Every row comes from one small tree of marks. The marks that hang from a mark follow it in brackets, in alphabetical order. Every link used is in the known rows. Which tree was each row made from?
(in the rows, 128 means zero)
Known rows
bagaz[nimo pulosuz]: [148 113 127 160 149 163 129 135 109 123 123 161 120 140 147 155 123 185
  97 146 104  56 140  89 113 158 167 146 131 124 115  99 144 120 145  78
 139 137 150 133 120 126 140  99 118 106 113 147 128]
dimot[nimo[fumek] zenono]: [104 140  96 151 139 117 120 142 116  99 113 125 158  52 110 111 116  97
 182 113 103 119 103 121  79 150 143 138 145 144 147 111 145 146 119 100
  97 109 152 138 144  81 156 120 149 115 144 111 104]
sutokun[dera neta sura]: [150 119 122 108 156 128 124  75 143 101  78 166  86 126 112 204 113  74
 158 115 152 148 161 164 145 165 136 119 102 190 118 107 160 120 145 135
 120 140  94  92 119  69  90 126 139 110 108 169 172]
nimo[dimot fumek]: [138 154 119 134 113 121 106 145 159  97 143 141 129 139 122 123 124 134
 159 122 152 153  99 151 117 140 119 143 120 110 133 149 114 139 106 160
 146 111 148 152 104 134 138 124 140 134 131 104 153]
dera[sutokun[neta]]: [142 121 114 125 180 133 129  93  81 127  70 164 138 102 121 160  84 135
 137 147 148 100 147 170 120 129 130 103  94 124 140 109 157 112 153 120
 125 149  88 106 106 139 105 152 114 139 103 163 114]
nimo[bagaz]: [171 102 136 169 124  92 138 146 124 159 119 133 130 127 142 144 114 170
 136 135 132 148 123 105 176 104 107 137  96 109 133 146 142 105 169 133
 121 146 121 132 127 124 128 144 111 148 137 124 115]
bagaz[nimo[tosu] pulosuz]: [148 113 110 148 121 185  99 141 113 127 148 141 110 175 130 115 152 180
  69 157 103  59 128  95 112 152 153 136 145 114 105 102 133 139 130 110
 139 163 152 120 131 141 132 108 126  90 125 148 158]
nimo[bagaz[pulosuz] dimot[zenono]]: [126 100 158 143 103 132 160 161 139 139 164 102 126 142 202  93 125 165
 114 125 122 141 130  67 149 105 117 164 142  73 110 102 139 106 138 133
 135 104 133 157 122 132 150 106  85 128 135 105 144]
sutokun[dera[liso] nimo[dimot] sura]: [ 83 186 167  51 145 113 134  81 182 119 132 141  80 126 111 220 176  83
 111 114 142 152 176 224 137 148 133 119  94 213 127 144 118 119  91  88
 188 152  90 101 175  64  90 121 169 112 111 165 120]
tosu[nimo]: [179 134 110 155 182 128 170 121  98 123  94 142 136 108 108 192 104 148
 127 135 143 140 140 120 130 148 141 144  92 162 152 129 138 120 173 114
 104 126 148 124 124 161 108 149 134 102 109 113  91]
fumek[nimo[bagaz tosu]]: [178  86 128 151 123 109 122 145  99 173 110 117 133 153 150 121 124 155
 119 128 133 133  95  86 161 104  75 140 131 112 121 156 128 132 159 167
 110 167  95 109 112 163 117 170 110 146 159 124 130]
dera[sutokun[nimo]]: [117 177 149 108 164 128 143  91 113 152  87 143 141  99 102 201 116 136
  98 145 121  96 183 179 113 121 146  91  85 178 145 142 127 101 133  80
 143 153  93 133 136 138  87 166 146 140  91 139  54]
dera[sutokun]: [143 156 125 137 158 141 144 100 108 144  82 157 152 105 135 157 108 155
 123 139 136  89 169 173 103 129 118 115  76 130 158 117 130 114 160 111
 138 153  98 117 129 144 117 162 120 142  99 139  77]
sutokun[neta nimo sura]: [122 142 156  89 173 101 132  90 127 116  86 158  64 116  95 216 134  95
 128 123 132 136 168 167 147 134 173  91 110 202 113 147 145  99 113 107
 143 146 127 112 108  82  79 138 155 120 110 164 137]
sutokun[neta nimo[dimot[zenono] fumek]]: [ 86 136 125  89 132 106 123 104 133  77 140 117  94 109 102 122 112  85
 155 113 110 162 121 113 105 114 157 105 148 157 124 128 112 112  84 120
 125  61 154 136  99 101 120 106 156 140 130 110 135]
sutokun[nimo[bagaz]]: [160 120 159 126 127  86 136 136 128 151 114 125 117 130 117 176 128 149
 114 133 119 155 150 108 189  92 135 106  99 157 123 167 119  84 150 100
 132 147 112 147 124 117 109 143 144 143 116 119  98]
nimo[bagaz dimot fumek]: [160 122 126 147  84 102 115 163 169 126 152 134 138 147 144 107 118 136
 161 113 148 175  97 126 160 116 115 145 132  88 139 157 103 134 125 180
 128 111 146 171 121 137 151 116 121 153 147  88 139]
fumek[nimo[bagaz dimot[zenono]]]: [125 106 144 133 131 106 169 137 105 164 130  96 135 132 195 109 100 136
 147 105 147 136  96  69 146  98  87 169 128  99 134 139 132 128 158 130
 109  99 109 140  98 131 141 143  78 169 164 103 125]
pulosuz[bagaz]: [125 129 153 161 141 117 142 112 116 156 125 132 145 100 124 195 108 197
 144 144 168 123 131 127 155  85  67 126  91 123 141 113 159 127 196 138
 104 154 139 107 113 133 126 148 122 124  97 114 144]
dimot[nimo zenono]: [101 120 122 152 153 114 161 143  78 122 111 114 158  55 128 130 135 110
 155 133 113 100 119 109 110 137 122 146 118 127 138 113 163 115 150  83
  88 123 144 112 134  77 135 126 136 103 137 131  87]
tosu[nimo[dimot]]: [162 132 124 140 170 141 179 151 106 115 119 132 126 134 119 156 102 136
 118 133 170 149 129 126 143 143 127 156  92 133 153 135 128 128 132 131
 125 108 161 153 128 159 114 133 124 114 121 106 113]
pulosuz[bagaz[nimo[fumek tosu]]]: [124 138  98 161  94 146  79 106 130 141 165 135 140 136  81 124 139 143
 131 144 121  89  98 129 120 123 113 108 150 119 134 115 127 163 151 148
  99 140 172 127 115 153 166 106 136 107 100 115 169]
fumek[nimo[bagaz[pulosuz] dimot]]: [172  98 154 132 131 136 147 185 127 157 127 133 135 174 209 145 112 183
  96 125 158 123 111  60 157 108  95 169 151  81 114 114 136 126 143 147
 148 124  89 148  99 164 131 127  91 133 162 103 161]
bagaz[nimo[dimot fumek tosu] pulosuz]: [137 132 103 132  82 185  68 156 167 104 185 134 110 192 119  64 151 148
  87 128 114  87 110 112  82 166 167 134 174  88 109 109 105 152  79 144
 152 119 173 160 132 161 153  89 141 103 130 126 191]
liso[dera[sutokun[neta nimo]]]: [ 93 135 159  89 184 131 160  85  77 132  56 174 147 112 101 155 109 131
 107 157 118 134 170 178 130 118 177  56 108 153 135 143 125 129 125  94
 137 123  65  69 113 127  91 157 121 150  93 155 123]
sutokun[dera nimo[bagaz fumek] sura]: [155 156 124  81  91  99  94  92 208 113  94 130 100 142 103 205 146  53
 146 109 122 182 180 145 151 149 162  89 139 203 112 142 108 114 104 125
 137 130  92 147 145  64 120 131 162 135 106 136 122]
fumek[nimo[bagaz dimot[zenono] tosu]]: [125  94 135 123 104 117 143 151 110 164 152  80 126 164 172  68 129 122
 124 113 132 142  86  71 146  95  68 158 141  89 106 148 123 127 148 162
 118 113 114 125 106 159 148 139  88 152 169 106 147]
bagaz[nimo[dimot[zenono]] pulosuz]: [ 98 111 130 140 126 174 149 142 120 113 168 133 113 142 166 100 127 150
  99 129  99  66 125  78 106 157 164 158 137  96 119  88 138 136 121  75
 130  87 169 154 124 121 157  72  97 130 126 128 136]
dimot[nimo[bagaz fumek] zenono]: [122 107 108 162 101  98 131 154 136 126 128 108 164  71 134  86 110  90
 184 111  85 140 102  98 128 120 130 134 161 117 137 112 138 128 132 117
  82 102 143 152 141  87 161 108 128 131 156 104  97]

Which tree is each row?
[ 92 129  91 146 106 129  97 144 110 100 145  97 146  82  98  71 147  77
 155 124  91 124 108 127  69 152 129 120 159 135 131 110 141 154 111 126
 102 121 156 125 147 115 145 123 152  95 146 117 112] -> dimot[nimo[fumek tosu] zenono]
[ 93 166 142  84 193 115 140  47 128 143  78 177 107  86 120 185 128 120
 140 114 126  89 172 248 107 138 150  98  91 179 158  98 153 124 124  98
 163 167  75  50 150 105  82 148 141 117  99 195 109] -> dera[liso sutokun[neta sura]]
[182  97 140 153 147 121 143 154 111 166  96 148 127 153 190 174  97 199
 117 129 126 108 124  56 149 113 107 154 147 112 105 115 151 129 169 120
 125 142  83 125 102 151 121 148  99 127 156 117 128] -> fumek[nimo[bagaz[pulosuz]]]
[156 152  96 129 141 139 143 141 142  93 132 137 138 128  97 133 112 111
 148 125 160 163 110 129 116 155 137 154 124 136 154 128 105 150 112 156
 120  93 170 160 122 162 125 118 141 118 125  92 121] -> tosu[nimo[dimot fumek]]
[121 148  97 125 128 132 157 115 134  92 142 113 141 108 111 103 102 100
 165 108 132 155 110 116  88 141 148 154 122 147 155 107 113 139 115 128
 116  63 185 146 130 148 131 126 133 130 125  93 101] -> tosu[nimo[dimot[zenono] fumek]]
[ 90 139  94 141  82 154  96 117 141 112 181  98 112 148 106  40 156  97
 142 114  97  99  87 118  98 142 146 126 152  93 119 128 106 154  89 139
 119  85 194 140 129 130 162  93 133 134 130 125 151] -> bagaz[nimo[dimot[zenono] fumek tosu]]
[176  94 137 134 144 147 186 195 128 131 136 125 129 163 172 134 106 166
  89 148 156 152 150  70 164 125 135 160 141 105 120 101 124 119 137 144
 125 124 131 164 137 178 123 103  94 111 137 104 131] -> tosu[nimo[bagaz[pulosuz] dimot]]
[105 145 138  55 184 105 126  49 137 110  84 163  63 108  80 245 144  77
 142 117 131 137 196 202 154 149 154  95 102 240 122 127 143 112 107  82
 159 167  78  55 151  47  74 125 170  98 108 193 134] -> sutokun[dera[liso] neta nimo sura]
[155 103 104 151  89 118  88 184 138 132 141 105 155 127 108  71 144  98
 142 140 114 144  99 122 129 130 108 131 166 115 126 142 119 137 115 166
 105 156 132 155 146 128 146 117 153 115 158 118 133] -> dimot[nimo[bagaz fumek tosu]]
[ 91 111 117 149 129 124 130 161  88 124 141  91 150  76 106  85 156  99
 132 136 103 105 122 105 101 136 112 130 132 127 125 124 154 125 139 111
  97 144 148 105 152 103 135 128 140 104 134 140 100] -> dimot[nimo[tosu] zenono]
[100 146 102 140 105 142 112 118 141 100 157 125 130 121 126  81 128 106
 153 114 104 104  92 120  96 151 161 142 138 107 147 125 118 154 103 108
 114  58 191 165 111 113 171  98 121 149 126 116 126] -> bagaz[nimo[dimot[zenono] fumek]]
[122 108 116 152 108 117 130 169 148 116 130 116 159  97 160  94 116 117
 161 128  81 132 125  68  98 138 144 143 182 108 112  74 138 137 130 105
 105 112 128 147 165 101 163  96 132 108 147 102 126] -> dimot[nimo[bagaz[pulosuz] fumek] zenono]
[ 97 197 152  95 168 111 141  61 148 162  85 159 122  91 130 189 139 131
 123 118 118  82 179 252  98 138 135 112  72 180 171 108 137 128 123  96
 171 188  83  69 189 113  94 159 139 123  88 174  75] -> dera[liso sutokun[sura]]
[149  99 149 134  86 119 121 184 136 149 170  90 123 176 145  68 152 139
 104 138 169 167 111 115 186  93  76 151 113  78 112 171 115 112 131 193
 139 164 138 157 129 163 132 127 110 143 149 120 163] -> nimo[bagaz dimot tosu]
[165 106 112 151 111 103 106 179 134 132 113 138 177  90 114 125 111 102
 157 126 123 157 103 129 142 138 121 141 153 120 142 136 132 139 126 138
  97 133 133 171 140 110 151 115 136 127 141 112 112] -> dimot[nimo[bagaz fumek]]
[105 101 151 135  75 120 135 157 132 146 187  74 124 155 151  45 149 125
 126 118 122 159 102  89 154  92  87 141 127  81 106 143 129 104 133 164
 109 127 143 133 121 141 147 128 107 150 147 118 140] -> nimo[bagaz dimot[zenono] tosu]
[106 137 123 104 197 118 137  65  92 135  91 175 143  86 115 163  92 151
 140 141 138  91 152 211 116 123 127 109  90 154 159 114 152 119 152 101
 138 160  77  57 134 135  99 149 134 125 114 169 103] -> dera[liso sutokun[neta]]
[ 91 121 124 141 110 169 126 119 114 125 176  98 117 141 129  62 161 121
 112 123 112  87 100  97 118 134 129 136 135 104 111 141 124 134 113 114
 105 111 185 143 121 136 160  88 121 135 135 142 135] -> bagaz[nimo[dimot[zenono] tosu]]
[104 127 116 129  60 115 106 144 161 118 182  76 124 157 139  34 142  98
 149 114 119 169  96 103 134 109  94 132 154  73 122 146  99 129 106 183
 122 103 157 153 133 149 159 126 112 154 150  91 142] -> nimo[bagaz dimot[zenono] fumek tosu]
[ 98 166 137  89 149 129 125  72 108  98  64 178 150 110  87 141 105 115
 128 143 104 148 156 188 106 131 194  51 138 167 138 149 102 150 101 112
 144 103  64  83 107 127  94 145 146 152  92 134 129] -> liso[dera[sutokun[neta nimo[fumek]]]]
[157  92 141 126 100 147 128 180 116 154 146 117 121 204 190 100 133 171
  73 129 162 128 110  62 149 106  83 154 161  78  85 131 119 145 138 177
 145 157  97 137 118 182 124 128  95 125 176 107 180] -> fumek[nimo[bagaz[pulosuz] dimot tosu]]
[127 146 142  94 184 125 131  85  89 137  75 156 121  93  98 195  99 127
 114 150 130 119 176 165 128 109 161  74  98 176 135 123 139  90 133  94
 137 144  72 115 108 131  86 155 143 140  98 162  86] -> dera[sutokun[neta nimo]]
[ 80 153 177  67 180 126 149  65 112 118  41 173 121 115 102 171 137  94
 103 142 109 139 196 214 121 129 199  57  97 184 134 141 131 132  96  89
 151 126  65  69 128 108  73 150 135 152  77 181 125] -> liso[dera[sutokun[neta nimo sura]]]
[ 99 169 119 139 103 118 127 124 152  92 155 121 134 112 132  97 120 114
 172 102 131 141  96 131  90 130 125 146 125 109 134 129 118 134 107 133
 123  82 168 141 117 114 151 134 127 149 129  89 124] -> nimo[dimot[zenono] fumek]
[105 130 161  62 132 136 110 117 138 106 143 117  60 156  93 144 180  81
  88 126 145 166 153 170 154 133 144  96 134 171  98 168 123 107  73 156
 167 142 141 115 125 111  76 121 161 112 110 170 175] -> sutokun[neta nimo[dimot tosu] sura]
[ 67 204 160  55 145 124 115  43 150 159 110 134  96 113  96 179 191 112
  89 127  98  99 195 248  97 132 151  74  93 212 131 139 118 109  89  81
 197 202  81  67 188 120  73 165 176 117  92 181  66] -> dera[liso sutokun[nimo[tosu] sura]]
[146 134  89 152  97 153  70 110 130 114 144 140 130 149  86  96 148 127
 130 128 102  97  98 134  96 167 159 123 144 128 126 145 109 150 117 134
 117 132 170 137 119 143 146 122 149 119 120 125 144] -> bagaz[nimo[fumek tosu]]
[125 115 122 164 119 149 113 113 103 153 159 118 136 138 103 125 140 169
 114 154 140  86 121 121 146 107  94 110 127 106 130 125 141 149 168 133
 105 171 174 113 114 157 149 121 126 116  94 130 153] -> pulosuz[bagaz[nimo[tosu]]]
[133 119 135 124 124 141 124 145 104 141 135 121 122 166 145 118 142 151
  99 125 172 115  92 117 119 135  68 158 127 107 104 168 130 140 139 172
 141 128 112 126 101 169 114 153 114 133 157 123 157] -> fumek[nimo[dimot tosu]]
[143 146 111 144 110 146  97 138 153 108 145 150 138 141 121 113 126 135
 133 118 133 105  96 142 109 168 155 148 129 111 141 144 113 162 106 132
 124  94 175 174 118 134 165  90 137 147 129 114 139] -> bagaz[nimo[dimot fumek]]
[123  90 130 147 132 129 160 181 116 144 120 106 148  95 172 107 120 139
 129 139 101 110 146  60 133 121 133 140 161 100 119  84 161 117 151  88
 100 129 118 140 152  96 152 102 115 103 154 124 108] -> dimot[nimo[bagaz[pulosuz]] zenono]
[158 106 115 144  75 138  82 162 159 121 155 123 114 187 137  86 148 168
 121 140 113 145 126  90 128 122 129 126 175  95  95 120 114 123 123 170
 154 155 124 135 139 154 142 118 130 106 135 108 158] -> nimo[bagaz[pulosuz] fumek tosu]
[165  94 128 131 114 121 124 173 111 170 148 104 127 186 162  99 139 135
 101 124 165 142  93  86 166 108  66 160 140  77 111 173 123 139 141 187
 129 149  99 147 105 173 127 150 104 152 171 110 153] -> fumek[nimo[bagaz dimot tosu]]
[150 124 117 140  63 121  84 171 171 118 179  96 131 181 126  55 150 120
 133 120 148 178  99 120 156 115  99 137 148  84 120 171  92 128  93 200
 143 132 149 163 138 164 148 120 135 143 147  97 163] -> nimo[bagaz dimot fumek tosu]
[141 130 102 136 120 120 174 140 149 117 148  97 136 122 138  86  95  92
 155 113 126 184 102  83 128 124 141 141 138 112 155 109 107 138 117 151
  90  64 158 163 131 157 150 114 105 146 136  82 104] -> tosu[nimo[bagaz dimot[zenono] fumek]]
